Every row comes from one small tree of marks. The marks that hang from a mark follow it in brackets, in the order of their numbers. Every link used is in the known rows. Which tree was each row made from?
Known rows
Z142{Z639{Z417}}: [-0.45  3.23 -2.33 -0.41  1.16  0.01  5.92  2.67  0.40  2.37 -4.07 -3.40
  1.59  2.70  0.71 -0.16  2.17 -3.21  3.63  3.11 -1.11  6.11  1.11  2.68
  1.62  1.08]
Z321{Z639{Z417 Z765{Z99} Z768}}: [-0.69  3.09 -2.83 -0.15 -0.64  1.59  4.31  4.29  3.12  1.22 -3.49 -1.53
  1.26  3.25  2.54  0.40  3.04 -1.93  1.21  1.75 -2.55  8.02 -3.19  2.80
  4.98  1.22]
Z862{Z639{Z417 Z765{Z99} Z768}}: [-0.24  1.38 -4.24  0.04 -0.88  1.50  3.18  3.53  2.92  0.01 -3.08 -4.04
  1.19  2.37  2.29  0.86  2.24 -2.19  0.17  1.08 -2.72  8.21 -3.58  3.17
  5.18  0.86]
Z639{Z765}: [-0.76  2.23 -1.87  1.26  0.55 -1.04  4.09  1.52  0.12  0.71 -3.60 -1.35
  1.38  2.38  0.45  1.46  1.91 -2.96  0.67  2.15 -1.79  6.31 -1.14  1.73
  2.67  0.08]
Z321{Z639{Z768}}: [-1.22  3.30 -1.44 -1.77 -0.67  1.37  4.80  2.85  2.04  0.83 -2.62 -0.89
  0.55  3.64  1.02  1.00  2.78 -1.65  1.24  1.46 -2.49  5.17 -1.05  1.59
  1.76  1.02]
Z401{Z639{Z321 Z417 Z765 Z768}}: [-0.20  1.62 -5.15  0.17 -2.18  0.49  2.77  2.01  0.25 -1.54 -3.11 -4.05
  1.48  0.57  2.47  0.56  5.72 -1.00  0.58  1.82 -0.99  6.83 -3.20  6.41
  5.33 -0.22]
Z142{Z639{Z768}}: [-1.75  2.36 -2.63 -1.07  0.80  0.96  5.96  1.66  0.91  0.95 -2.28 -2.07
  0.92  1.91  1.22  0.70  2.38 -2.26  1.38  3.42 -1.66  6.05  0.33  1.54
  1.32  0.87]
Z99{Z765{Z639{Z321}} Z768}: [-1.71  0.75 -3.21 -0.54 -0.50 -0.78  2.77  2.07 -0.80 -1.42 -1.54 -2.20
 -0.17  4.42  1.53  0.15  1.12 -5.86  2.03 -0.33 -4.32  7.10 -0.29  2.43
  4.24 -0.53]
Z142{Z639{Z321 Z765{Z99} Z768}}: [-2.89  1.47 -4.75 -0.70 -0.11  0.61  4.96  1.94  0.60 -0.02 -3.12 -1.45
  0.03  0.79  3.26  0.22  2.19 -2.92  1.47  2.87 -2.47  8.50 -1.20  2.60
  3.08 -0.86]
Z99{Z765 Z768}: [-1.11  0.70 -1.69  1.27  1.64 -0.43  4.09  2.36 -0.39  0.06 -1.07 -2.17
  0.98  5.64 -0.38  0.70  0.34 -4.95  1.04 -0.67 -3.87  6.68 -1.14  0.10
  2.05  0.92]
Z615{Z639{Z321 Z417 Z765 Z768}}: [-0.71  1.94 -4.65  0.07 -2.24  0.06  5.71  3.25  0.52 -1.57 -2.88 -3.57
  1.62  0.59  3.89 -0.64  7.45 -1.32  2.49  2.92 -2.38  6.45 -2.14  6.84
  4.43 -0.28]
Z615{Z639}: [-1.40  2.39 -1.72 -0.86 -0.47 -2.18  6.26  2.25  0.55  0.09 -3.81 -2.16
  0.74  3.25 -0.61  1.08  1.82 -3.27  2.37  1.94 -2.80  4.81  0.44  3.05
  1.15  1.03]
Z142{Z639{Z321 Z417 Z765 Z768}}: [-0.75  2.24 -4.75  0.00 -0.15  1.58  5.28  2.83 -0.28  0.09 -2.87 -3.51
  1.81  0.38  4.50 -0.84  6.24 -1.33  2.56  3.55 -0.98  7.44 -1.16  5.08
  3.74 -0.83]
Z401{Z639{Z417 Z765}}: [ 0.87  2.24 -3.07  1.18 -0.37 -1.22  3.50  2.26  0.29 -0.19 -4.26 -3.90
  2.08  2.11 -0.35  1.50  2.74 -1.90  1.04  1.62 -0.59  6.58 -2.13  4.46
  4.85  0.51]
Z765{Z99 Z639{Z321 Z417 Z768}}: [-2.62  2.03 -4.29 -2.35 -2.31  1.09  2.56  1.99  3.23  0.15 -3.93 -2.35
 -0.19  1.66  3.50 -0.90  2.31 -4.54  1.67  2.87 -3.54  7.36 -0.96  5.19
  5.05  0.65]
Z862{Z639}: [-0.41  1.98 -2.43 -1.24 -0.32 -0.25  3.60  1.99  0.82  0.20 -3.71 -3.79
  0.25  3.62 -0.48  1.84 -0.02 -3.11  1.39  0.52 -2.29  5.30 -0.39  1.16
  1.36  0.40]
Z765{Z99 Z639}: [-2.55  2.41 -2.15 -1.75 -0.24 -1.69  3.18  1.42  2.52  1.07 -4.66 -0.45
 -0.58  3.31 -0.23  1.23 -1.92 -5.81  1.03  2.04 -3.74  6.92  0.55  1.41
  3.78  1.03]
Z321{Z639{Z417 Z765}}: [ 0.87  4.17 -1.49  0.50 -0.06  0.28  4.49  4.17  0.76  1.71 -4.21 -2.36
  1.73  3.66  1.34  0.73  3.85 -1.93  2.81  1.25 -1.22  6.45 -1.65  3.06
  3.67  0.35]
Z765{Z99{Z768} Z639}: [-2.28  1.69 -2.70 -2.02  0.88 -0.89  3.32  1.55  1.99  0.55 -3.25 -0.05
 -0.42  4.20 -0.15  1.14 -2.31 -6.88  0.91  0.28 -4.92  7.70  0.24  0.55
  5.02  1.84]
Z321{Z639}: [-0.90  3.92 -0.81 -1.27 -0.20 -0.31  4.53  2.95  0.99  1.62 -4.05 -1.06
  0.35  4.50 -0.26  1.37  1.10 -2.95  2.19  0.92 -2.23  5.14  0.09  1.05
  0.79  0.57]
Z639{Z321 Z765}: [-1.22  1.79 -3.25  0.46 -0.58 -1.04  3.30  1.36 -0.53  0.05 -4.01 -1.59
  0.60  1.57  1.99  0.56  3.23 -2.90  1.67  1.60 -1.63  6.20 -1.20  3.14
  2.41 -1.40]
Z401{Z639{Z768}}: [-1.25  1.70 -2.91 -0.91 -1.05 -0.15  3.70  1.03  1.57 -0.91 -2.61 -2.70
  0.78  2.08 -0.93  1.82  1.68 -1.83 -0.79  1.67 -1.84  5.31 -1.55  2.85
  2.85  1.31]
Z99{Z765{Z639}}: [-1.33  2.15 -1.29  0.49 -0.48 -1.44  3.31  2.00  0.32 -0.04 -2.73 -1.97
  0.43  4.37  0.05  1.45  0.36 -4.75  1.19  1.42 -3.31  6.43  0.18  2.00
  3.41  0.28]
Z99{Z765{Z639{Z321 Z417}} Z768}: [-0.73  1.21 -3.59  0.09 -0.38 -0.05  2.70  2.89 -0.48 -0.89 -2.06 -3.68
  0.72  4.45  2.45 -0.87  2.79 -5.78  3.15 -0.16 -3.98  7.52 -0.68  4.11
  5.35  0.09]

Write each row's tree
[-2.16  1.74 -2.83  0.51  0.08  0.25  3.67  1.82  2.58  0.28 -2.74 -0.60
  0.67  2.06  1.72  1.01  1.27 -2.82 -0.96  2.27 -3.19  7.61 -2.66  1.49
  3.90  0.62]
Z639{Z765{Z99} Z768}
[-0.84  2.07 -2.22  0.56 -1.09  0.81  3.40  3.13  1.93 -0.50 -1.55 -3.34
  1.72  3.66  2.12  0.14  3.45 -3.19  1.01  2.42 -3.37  6.94 -1.24  4.20
  5.12  1.01]
Z99{Z765{Z639{Z417 Z768}}}
[-0.44  1.60 -3.26  0.90  1.87 -0.19  3.78  3.04  1.74  1.05 -3.14 -1.68
  1.57  3.86  1.30  0.16  0.72 -5.39  1.21  0.47 -3.52  8.56 -2.20  1.44
  5.52  1.52]
Z639{Z417 Z765{Z99{Z768}}}
[-1.19  1.13 -3.27  0.07  0.90 -2.21  6.00  3.00  0.70 -0.56 -2.85 -0.76
  0.62  3.88  0.11  1.42  0.17 -4.79  1.54  0.07 -4.34  7.79 -1.48  1.44
  5.11  1.21]
Z615{Z639{Z765{Z99{Z768}}}}
[-2.13  1.77 -2.59 -0.12 -1.47 -1.52  2.46  2.01 -0.60 -0.81 -2.95 -2.26
 -0.47  3.25  1.44  0.49  1.45 -4.85  2.25  1.27 -3.16  6.39  0.04  3.44
  2.79 -1.17]
Z99{Z765{Z639{Z321}}}
[-0.47  1.56 -4.79 -0.24 -1.40  0.06  2.30  3.19  1.11  0.12 -4.90 -4.59
  0.13  2.49  2.23  0.41  1.52 -3.55  2.27  0.27 -2.51  7.67 -2.55  4.15
  3.89 -0.78]
Z862{Z639{Z321 Z417 Z765{Z99}}}
[-1.67  1.60 -4.41 -2.55 -0.39 -0.06  2.65  2.43  1.80  0.27 -3.99 -1.99
 -0.29  3.58  2.27 -0.95  0.50 -6.87  2.67  0.40 -4.37  8.05 -0.18  3.61
  5.69  0.89]
Z765{Z99{Z768} Z639{Z321 Z417}}
[-1.24  2.33 -3.75  0.52  1.00  1.08  5.43  3.11  2.17  1.25 -3.03 -2.37
  1.66  1.82  2.41 -0.04  2.54 -2.52  1.54  3.38 -1.91  8.83 -1.70  2.67
  4.49  0.93]
Z142{Z639{Z417 Z765{Z99} Z768}}
[-0.24  1.84 -4.13 -1.47 -1.49  0.64  3.06  2.59  0.46  0.38 -4.54 -5.66
  0.41  2.63  1.64  0.10  2.76 -3.18  3.19  0.39 -1.83  5.41 -0.92  4.31
  1.78 -0.54]
Z862{Z639{Z321 Z417}}
[-0.29  3.69 -1.77 -1.22 -0.79  2.18  4.73  3.83  2.40  1.20 -3.13 -2.33
  1.59  3.65  1.81  0.03  4.43 -1.57  1.98  1.88 -1.92  5.49 -1.32  3.33
  2.64  1.52]
Z321{Z639{Z417 Z768}}
[-1.18  2.01 -3.27  0.89 -0.17  1.07  3.66  2.73  3.19  0.72 -3.27 -1.80
  1.64  2.17  2.47  0.01  2.88 -2.72  0.00  2.78 -2.63  8.05 -3.10  3.18
  4.96  1.36]
Z639{Z417 Z765{Z99} Z768}
[-0.66  1.92 -4.29  0.42 -0.99  1.38  3.41  2.16  0.90 -0.35 -3.02 -3.05
  1.77  0.80  4.31 -0.82  6.42 -1.61  1.38  2.85 -1.67  6.70 -2.64  5.55
  4.15 -0.21]
Z639{Z321 Z417 Z765 Z768}
[-0.15  2.38 -3.62  0.75 -0.52 -0.17  3.28  2.25 -0.18  0.45 -4.59 -3.23
  1.50  1.54  2.75 -0.56  4.70 -2.79  2.54  2.11 -1.27  6.38 -1.49  4.83
  3.24 -0.66]
Z639{Z321 Z417 Z765}
[-1.38  1.94 -3.95 -0.95 -1.31  1.39  3.71  1.92  1.62  0.37 -3.26 -3.42
  1.21  1.52  3.15 -1.16  5.33 -2.33  1.84  2.69 -2.04  5.48 -1.23  4.87
  2.41  0.34]
Z639{Z321 Z417 Z768}
[-2.44  1.70 -3.79 -0.41 -1.57 -2.47  5.02  2.42  0.51 -0.74 -4.69 -1.49
 -0.34  1.89  1.53  0.64  1.60 -3.86  2.50  1.62 -3.41  7.00 -1.32  3.86
  3.03 -0.76]
Z615{Z639{Z321 Z765{Z99}}}
[-1.52  2.35 -4.10 -1.96 -2.31  1.18  2.87  1.98  1.55 -0.34 -3.39 -3.09
  0.91  1.38  3.73 -0.89  4.93 -3.16  2.10  3.19 -2.66  6.20 -0.46  6.02
  4.83  0.28]
Z765{Z639{Z321 Z417 Z768}}
[-1.51  1.01 -3.09  0.30  1.84 -0.69  3.97  1.96  1.25  0.62 -2.74 -0.18
  0.78  3.80  0.48  1.12 -0.88 -5.25  0.20  0.09 -3.89  8.28 -1.85 -0.08
  4.47  1.02]
Z639{Z765{Z99{Z768}}}
[-1.66  3.05 -2.23 -0.48 -0.54  1.05  4.24  3.56  2.63  0.53 -2.90 -0.19
  0.35  3.38  1.86  1.52  1.46 -2.09  0.23  1.34 -2.98  7.50 -2.63  1.30
  3.76  0.64]
Z321{Z639{Z765{Z99} Z768}}
[-1.11  1.79 -3.13 -1.66  0.78 -0.18  3.22  2.50  2.72  0.89 -3.48 -1.62
  0.62  4.25  0.86  0.07 -0.75 -6.73  1.87  0.60 -4.26  8.29 -0.04  2.18
  6.48  2.26]
Z765{Z99{Z768} Z639{Z417}}
[-1.85  1.34 -3.90  0.09 -1.21  0.75  3.28  1.24  0.14 -1.07 -2.49 -1.78
  0.90  0.58  3.41  0.16  4.80 -1.66  0.53  2.36 -2.19  6.31 -2.17  3.69
  2.97 -0.89]
Z639{Z321 Z765 Z768}
[-0.74  2.69 -3.13 -0.65  0.98  1.70  6.05  2.66  1.36  1.50 -2.66 -3.22
  1.84  2.13  2.08 -0.38  3.80 -2.00  2.37  3.79 -1.32  6.56  0.24  3.39
  2.40  1.43]
Z142{Z639{Z417 Z768}}
[-1.27  1.92 -3.45 -0.08 -1.48 -2.31  5.48  2.44 -0.88 -1.17 -4.09 -2.30
  0.63  1.55  1.66  0.65  4.16 -2.74  3.03  1.70 -2.37  5.91 -0.62  4.68
  2.69 -0.99]
Z615{Z639{Z321 Z765}}
[-0.29  1.41 -3.52  0.29  0.96 -1.39  6.00  4.12  1.45 -0.35 -3.23 -2.29
  1.53  3.85  0.98  0.14  1.77 -4.81  2.50  0.42 -3.86  8.33 -2.01  3.27
  5.90  1.78]
Z615{Z639{Z417 Z765{Z99{Z768}}}}
[-1.93  1.17 -5.08 -0.81  1.76 -0.41  4.93  2.32 -0.78  0.33 -2.99 -1.24
 -0.26  2.47  1.91  0.37  0.13 -5.20  2.74  0.49 -3.29  8.87 -0.65  0.92
  3.56 -0.58]
Z142{Z639{Z321 Z765{Z99{Z768}}}}
[ 0.13  1.04 -4.19  0.62  0.99 -0.97  3.20  2.81  1.28 -0.13 -3.41 -2.86
  1.33  3.52 -0.58  1.17 -0.02 -4.52  0.62 -0.41 -2.78  8.47 -3.07  2.62
  6.63  1.64]
Z401{Z639{Z417 Z765{Z99{Z768}}}}
[-0.87  1.24 -4.62  0.21  0.70  0.08  3.12  2.76  0.88  0.42 -3.55 -2.21
  0.83  2.89  2.73 -0.66  1.97 -5.41  2.06  0.18 -3.23  8.43 -2.25  2.97
  5.16  0.42]
Z639{Z321 Z417 Z765{Z99{Z768}}}
[-1.52  1.59 -3.64 -0.03 -2.14  0.82  2.78  2.91  0.79 -0.93 -2.04 -3.74
  0.84  2.76  3.77 -0.90  4.71 -3.22  2.03  2.25 -3.24  7.03 -1.25  5.78
  4.58 -0.28]
Z99{Z765{Z639{Z321 Z417 Z768}}}
[-0.17  3.85 -2.02  0.18  0.19 -0.09  4.03  4.45  2.02  2.14 -5.00 -1.70
  0.88  3.93  1.19  0.72  1.40 -3.38  2.31  1.08 -2.26  7.60 -2.04  2.23
  3.98  0.66]
Z321{Z639{Z417 Z765{Z99}}}
[-1.71  1.54 -4.72  0.31 -1.30  1.02  3.19  2.53  2.37  0.18 -3.53 -2.42
  1.09  1.05  3.98 -0.85  3.93 -2.94  0.98  2.52 -2.76  7.75 -3.00  4.62
  4.48  0.10]
Z639{Z321 Z417 Z765{Z99} Z768}
[-0.45  3.20 -1.97 -0.47 -0.65  1.39  4.62  3.04  1.06  0.20 -2.33 -0.78
  1.40  2.80  2.18  1.38  4.16 -0.82  0.54  1.61 -1.99  6.19 -2.34  1.85
  3.36  0.27]
Z321{Z639{Z765 Z768}}
[-1.48  0.35 -5.35 -0.45 -0.09 -1.37  2.60  1.54 -0.05 -1.29 -3.29 -1.80
 -0.34  2.69  0.22  1.47 -0.39 -4.76  0.54 -1.07 -3.29  7.96 -2.61  2.32
  5.17 -0.15]
Z401{Z639{Z321 Z765{Z99{Z768}}}}
[-1.33  2.16 -4.06 -1.31 -2.28  0.16  5.80  3.06  1.29 -0.87 -3.30 -3.84
  1.23  1.55  3.02 -1.03  6.31 -2.03  3.05  2.66 -2.64  5.33 -0.89  6.43
  2.73  0.57]
Z615{Z639{Z321 Z417 Z768}}
[-0.91  2.50 -2.38 -0.52  1.31  0.01  4.19  3.80  1.30  0.79 -3.12  0.19
  0.38  5.14  0.43  1.48 -0.54 -4.47  1.52 -0.91 -3.66  7.98 -1.96 -0.32
  4.48  1.05]
Z321{Z639{Z765{Z99{Z768}}}}
[-0.01  2.23 -2.95  1.18 -0.13  1.09  3.94  2.48  1.76  0.48 -2.44 -2.68
  2.61  1.52  2.70 -0.11  5.26 -1.46  0.52  2.99 -1.70  6.75 -2.48  3.98
  4.60  0.79]
Z639{Z417 Z765 Z768}
[-0.36  2.32 -3.86  0.17 -1.61 -1.67  5.54  3.31 -0.53 -0.80 -4.62 -3.72
  1.40  1.50  2.57 -0.38  5.70 -2.40  3.91  2.26 -1.93  6.15 -1.17  6.57
  3.51 -0.70]
Z615{Z639{Z321 Z417 Z765}}
[ 0.02  1.46 -2.21  0.71  0.65 -0.17  3.53  3.29  0.40 -0.19 -1.64 -3.07
  1.32  5.33  1.08 -0.02  1.44 -5.60  2.09  0.02 -3.89  7.64 -0.68  2.88
  5.76  1.26]
Z99{Z765{Z639{Z417}} Z768}
[-2.98  2.33 -3.41 -2.50 -1.48 -1.57  2.25  1.41  1.65  0.59 -5.10 -0.78
 -1.33  2.42  1.21  0.47 -0.77 -5.94  1.87  1.74 -3.72  6.61  0.71  3.11
  3.33 -0.26]
Z765{Z99 Z639{Z321}}
[ 0.42  3.69 -2.38  0.04 -0.60  1.96  4.50  4.20  1.69  0.64 -2.81 -2.19
  2.17  2.88  2.85  0.17  5.55 -0.67  1.66  2.15 -1.48  6.65 -2.50  3.58
  4.46  0.82]
Z321{Z639{Z417 Z765 Z768}}
[-1.37  1.41 -3.44 -0.10  2.79 -0.42  5.52  2.49  0.17  0.80 -2.79 -0.62
  0.60  3.46  0.55  1.16 -1.31 -5.10  1.67  0.83 -2.99  9.00 -0.66 -0.46
  4.13  0.69]
Z142{Z639{Z765{Z99{Z768}}}}
[-2.86  2.14 -2.63 -2.12 -0.92 -0.10  3.12  1.41  3.57  0.15 -3.23 -0.47
 -0.23  2.79  1.14  1.22 -0.26 -4.43 -0.23  2.66 -4.04  7.27 -0.24  2.01
  4.70  1.35]
Z765{Z99 Z639{Z768}}
[ 0.22  2.96 -2.67  1.01  1.61 -0.16  5.79  3.07 -0.47  1.62 -3.87 -3.27
  2.04  2.02  1.59  0.32  3.46 -2.49  3.03  3.03 -0.43  7.24 -0.12  3.16
  3.41  0.19]
Z142{Z639{Z417 Z765}}
[-2.83  1.18 -4.36 -0.11 -1.08  0.20  3.24  1.51  1.78 -0.34 -3.11 -0.90
  0.15  1.24  3.10  0.25  2.18 -2.97  0.03  2.09 -3.14  7.53 -2.72  2.91
  3.32 -0.48]
Z639{Z321 Z765{Z99} Z768}
[-1.14  2.12 -3.10  0.38 -1.51 -0.80  2.59  2.76 -0.03  0.06 -3.54 -3.64
  0.51  3.49  2.26 -0.50  3.09 -4.46  3.11  1.67 -2.80  6.62 -0.18  5.10
  4.00 -0.78]
Z99{Z765{Z639{Z321 Z417}}}
[-1.31  2.16 -3.99  0.59 -0.52 -0.52  2.70  2.56  1.49  0.91 -5.05 -2.29
  0.60  1.94  2.47 -0.41  2.38 -4.15  2.18  1.91 -2.40  7.65 -1.90  4.04
  3.62 -0.51]
Z639{Z321 Z417 Z765{Z99}}
[-0.69  0.83 -4.00  0.34  1.12 -1.55  3.26  1.69  0.91 -0.71 -2.94 -1.36
  0.53  3.69 -1.50  2.39 -1.55 -4.67 -0.14 -0.83 -3.27  8.14 -2.47  0.88
  5.71  1.03]
Z401{Z639{Z765{Z99{Z768}}}}
[-2.00  0.70 -4.60 -0.76 -0.20 -1.95  5.41  2.87  0.14 -1.35 -3.21 -1.44
 -0.17  3.03  1.54  0.52  1.38 -4.96  2.48 -0.30 -4.48  7.77 -1.58  2.83
  4.42  0.01]
Z615{Z639{Z321 Z765{Z99{Z768}}}}
[-0.84  2.40 -2.50  1.31  0.83 -0.61  3.67  2.84  2.30  1.85 -4.68 -1.99
  1.07  2.70  1.02  0.42  1.32 -4.05  1.21  1.95 -2.19  7.81 -1.90  2.78
  4.12  0.84]
Z639{Z417 Z765{Z99}}
[-0.02  2.27 -3.05  0.77 -1.13 -0.16  6.21  3.57  1.26 -1.06 -2.87 -3.14
  2.46  1.72  2.56  0.19  6.34 -0.99  1.59  2.94 -2.31  6.66 -2.22  5.62
  4.90  1.03]
Z615{Z639{Z417 Z765 Z768}}
[-2.50  1.20 -4.11 -2.78 -0.35 -0.54  2.62  1.37  1.16 -0.23 -3.57 -0.63
 -1.11  3.35  1.34  0.18 -1.15 -7.02  1.95  0.13 -4.76  7.58  0.30  1.98
  4.70  0.38]
Z765{Z99{Z768} Z639{Z321}}
[-1.41  2.33 -3.69 -0.11  0.38 -0.86  5.31  1.85 -1.76  0.45 -3.97 -2.21
  0.45  1.13  2.02  0.61  2.94 -2.86  2.93  2.53 -0.80  6.87  0.38  2.67
  1.88 -1.55]
Z142{Z639{Z321 Z765}}
[-2.33  1.69 -3.72  0.24 -0.40 -1.18  2.85  1.49  0.80  0.51 -4.47 -0.91
 -0.32  1.97  1.93  0.90  0.62 -4.32  1.29  1.46 -2.77  7.32 -1.52  2.26
  2.61 -0.89]
Z639{Z321 Z765{Z99}}
